Every row comes from one small tree of marks. Brackets hold a mark, then the marks that hang from it, in the order of their numbers. Every link used is in the known rows. Which tree was each row made from?
In the rows, 128 means zero.
Known rows
[Q349 [Q309 Q207 Q381 Q951]]: [106 113 141 111 105 140  58 140 174 118 165 142 135 139 139 160  96  89]
[Q207 [Q309 Q381 Q951]]: [100 128 123 112  98 147  91 129 153 112 161 127 129 123 136 164 116  70]
[Q951 [Q477 [Q349 [Q309 Q381]] Q656]]: [127 104 123  93  82 167  84 142 149  90 168 162 156 156  82 142 115  72]
[Q379 Q349]: [134  74 121 106  67 152  90 162 153 106 162 136 135 134  95 156 133  89]
[Q951 [Q477 Q349 Q656]]: [129 101 117  96  72 167 100 138 150  93 166 156 153 152  81 139 125  76]
[Q349 [Q309 Q207 Q381 [Q951 [Q477 Q656]]]]: [118 115 136  98 105 147  51 138 174 109 165 152 137 148 125 154  95  80]
[Q477 [Q349 [Q309 Q207 Q951]] Q656]: [108 104 135  99  87 174  66 113 166  97 154 159 168 149  94 129  88 108]
[Q207 [Q309 Q349 Q381]]: [ 92 129 127 111  99 149 102 133 150 116 164 132 136 146 120 155 112  64]
[Q477 [Q349 [Q309 Q207 Q381]] Q656 Q951]: [106 127 137  93  92 197  54 115 174  89 154 166 162 154  94 107  72  91]
[Q381 [Q309 Q207 Q349 Q951]]: [102 109 120 122  89 147  87 119 186 143 178 141 147 170 116 151 107  94]
[Q207 [Q309 Q349 [Q951 Q477]]]: [106 135 124  96  95 138 104 118 163 107 156 127 131 149 113 157 114  60]
[Q379 [Q349 [Q309 Q207 Q381 [Q951 Q477]]]]: [133  93 132  90  87 145  49 157 172 106 162 143 132 148 102 150 104  80]
[Q477 Q951]: [117 115 123 113  80 165 105 139 166 104 162 139 130 128 122 148 124  80]
[Q207 [Q309 Q349 Q381 [Q951 Q477]]]: [ 96 141 124 102 101 141  88 120 166 116 164 124 130 150 126 151 107  58]
[Q381 [Q309 Q207 [Q951 [Q477 Q349 Q656]]]]: [121 105 113 110  84 159  82 126 173 124 175 157 149 163  97 146 112  86]
[Q309 Q207 Q349 Q381 [Q951 [Q477 Q656]]]: [ 94 137 132 107 104 146  44 104 213 139 174 129 133 170 140 118  81  87]
[Q381 [Q309 Q951]]: [116  92 110 128  80 153 100 135 160 129 182 143 148 144 116 172 133  94]
[Q309 [Q951 Q477]]: [122 107 118 111  81 137  96 132 172 114 168 127 129 130 129 163 132  82]
[Q379 [Q349 [Q309 Q207 Q381 Q951]]]: [128  90 134  97  87 147  50 154 171 109 160 140 134 142 108 150 103  88]

Write each row's tree
[ 97 132 130 112  95 143  58 125 198 133 171 129 127 149 140 128  93  83] : [Q309 Q207 Q381 [Q951 [Q477 Q349]]]
[110 124 125 109 100 152  47 122 194 126 172 138 126 144 140 133  97  85] : [Q309 Q207 Q381 [Q951 [Q477 Q656]]]
[108 105 135 116  99 143  69 143 162 113 170 139 142 132 138 171 111  90] : [Q349 [Q309 Q381 Q951]]
[137  81 134  92  80 148  70 165 157 100 155 150 136 145  89 156 112  84] : [Q379 [Q349 [Q309 Q207]]]
[ 82 124 138 124 100 146  74 132 191 146 175 130 134 165 139 131  92  91] : [Q309 Q207 Q349 Q381]
[106 133 119  99  96 156  84 123 153 102 160 136 136 135 115 149 110  62] : [Q207 [Q309 Q381 [Q951 [Q477 Q349 Q656]]]]
[ 87 136 127 111 102 144  89 117 166 121 162 121 134 142 135 154 105  71] : [Q207 [Q309 Q349 Q381 Q951]]
[104 102 136 103  89 180  65 126 158  99 160 164 169 152  93 128  88 102] : [Q477 [Q349 [Q309 Q207 Q381]] Q656]
[100 139 123  99 102 149  81 114 165 111 163 130 136 150 120 148 104  61] : [Q207 [Q309 Q349 Q381 [Q951 [Q477 Q656]]]]
[103 125 136 101  82 171  93 133 165  95 155 148 153 146 100 131  96  82] : [Q477 [Q349 Q309] Q951]
[107 128 132  98  95 141  67 102 207 126 162 132 135 169 122 127  90  89] : [Q309 Q207 Q349 [Q951 [Q477 Q656]]]
[ 91 116 140 112  90 152  77 132 172 117 162 140 153 148 119 137  92  96] : [Q477 [Q349 [Q309 Q207 Q381 Q951]]]
[135  88 127  94  81 147  56 159 163 103 165 140 136 143 102 157 114  79] : [Q379 [Q349 [Q309 Q381 [Q951 Q477]]]]
[115 106 140 104 100 137  74 138 171 109 157 145 136 138 127 166 102  91] : [Q349 [Q309 Q207 Q951]]
[102 131 141  97  87 170  86 131 174  99 151 151 148 151 100 123  86  81] : [Q477 [Q349 [Q309 Q207]] Q951]
[132  79 130 100  80 152  67 168 151 103 164 145 140 141  97 159 118  83] : [Q379 [Q349 [Q309 Q381]]]
[117 108 114 112  84 151  89 131 174 129 177 151 143 162 102 151 114  82] : [Q381 [Q309 Q207 [Q951 [Q477 Q349]]]]
[114 111 116 109  89 153  79 117 184 133 178 150 148 178 102 144 107  84] : [Q381 [Q309 Q207 Q349 [Q951 [Q477 Q656]]]]
[120 107 130 104  99 150  61 140 161 103 171 148 143 140 124 165 110  80] : [Q349 [Q309 Q381 [Q951 [Q477 Q656]]]]
[110 124 129 102  87 138  80 123 193 121 160 132 128 147 122 135 102  85] : [Q309 Q207 [Q951 [Q477 Q349]]]
[ 89 126 138 115  95 132  78 105 208 140 161 119 133 158 142 135  91 102] : [Q309 Q207 Q349 Q951]
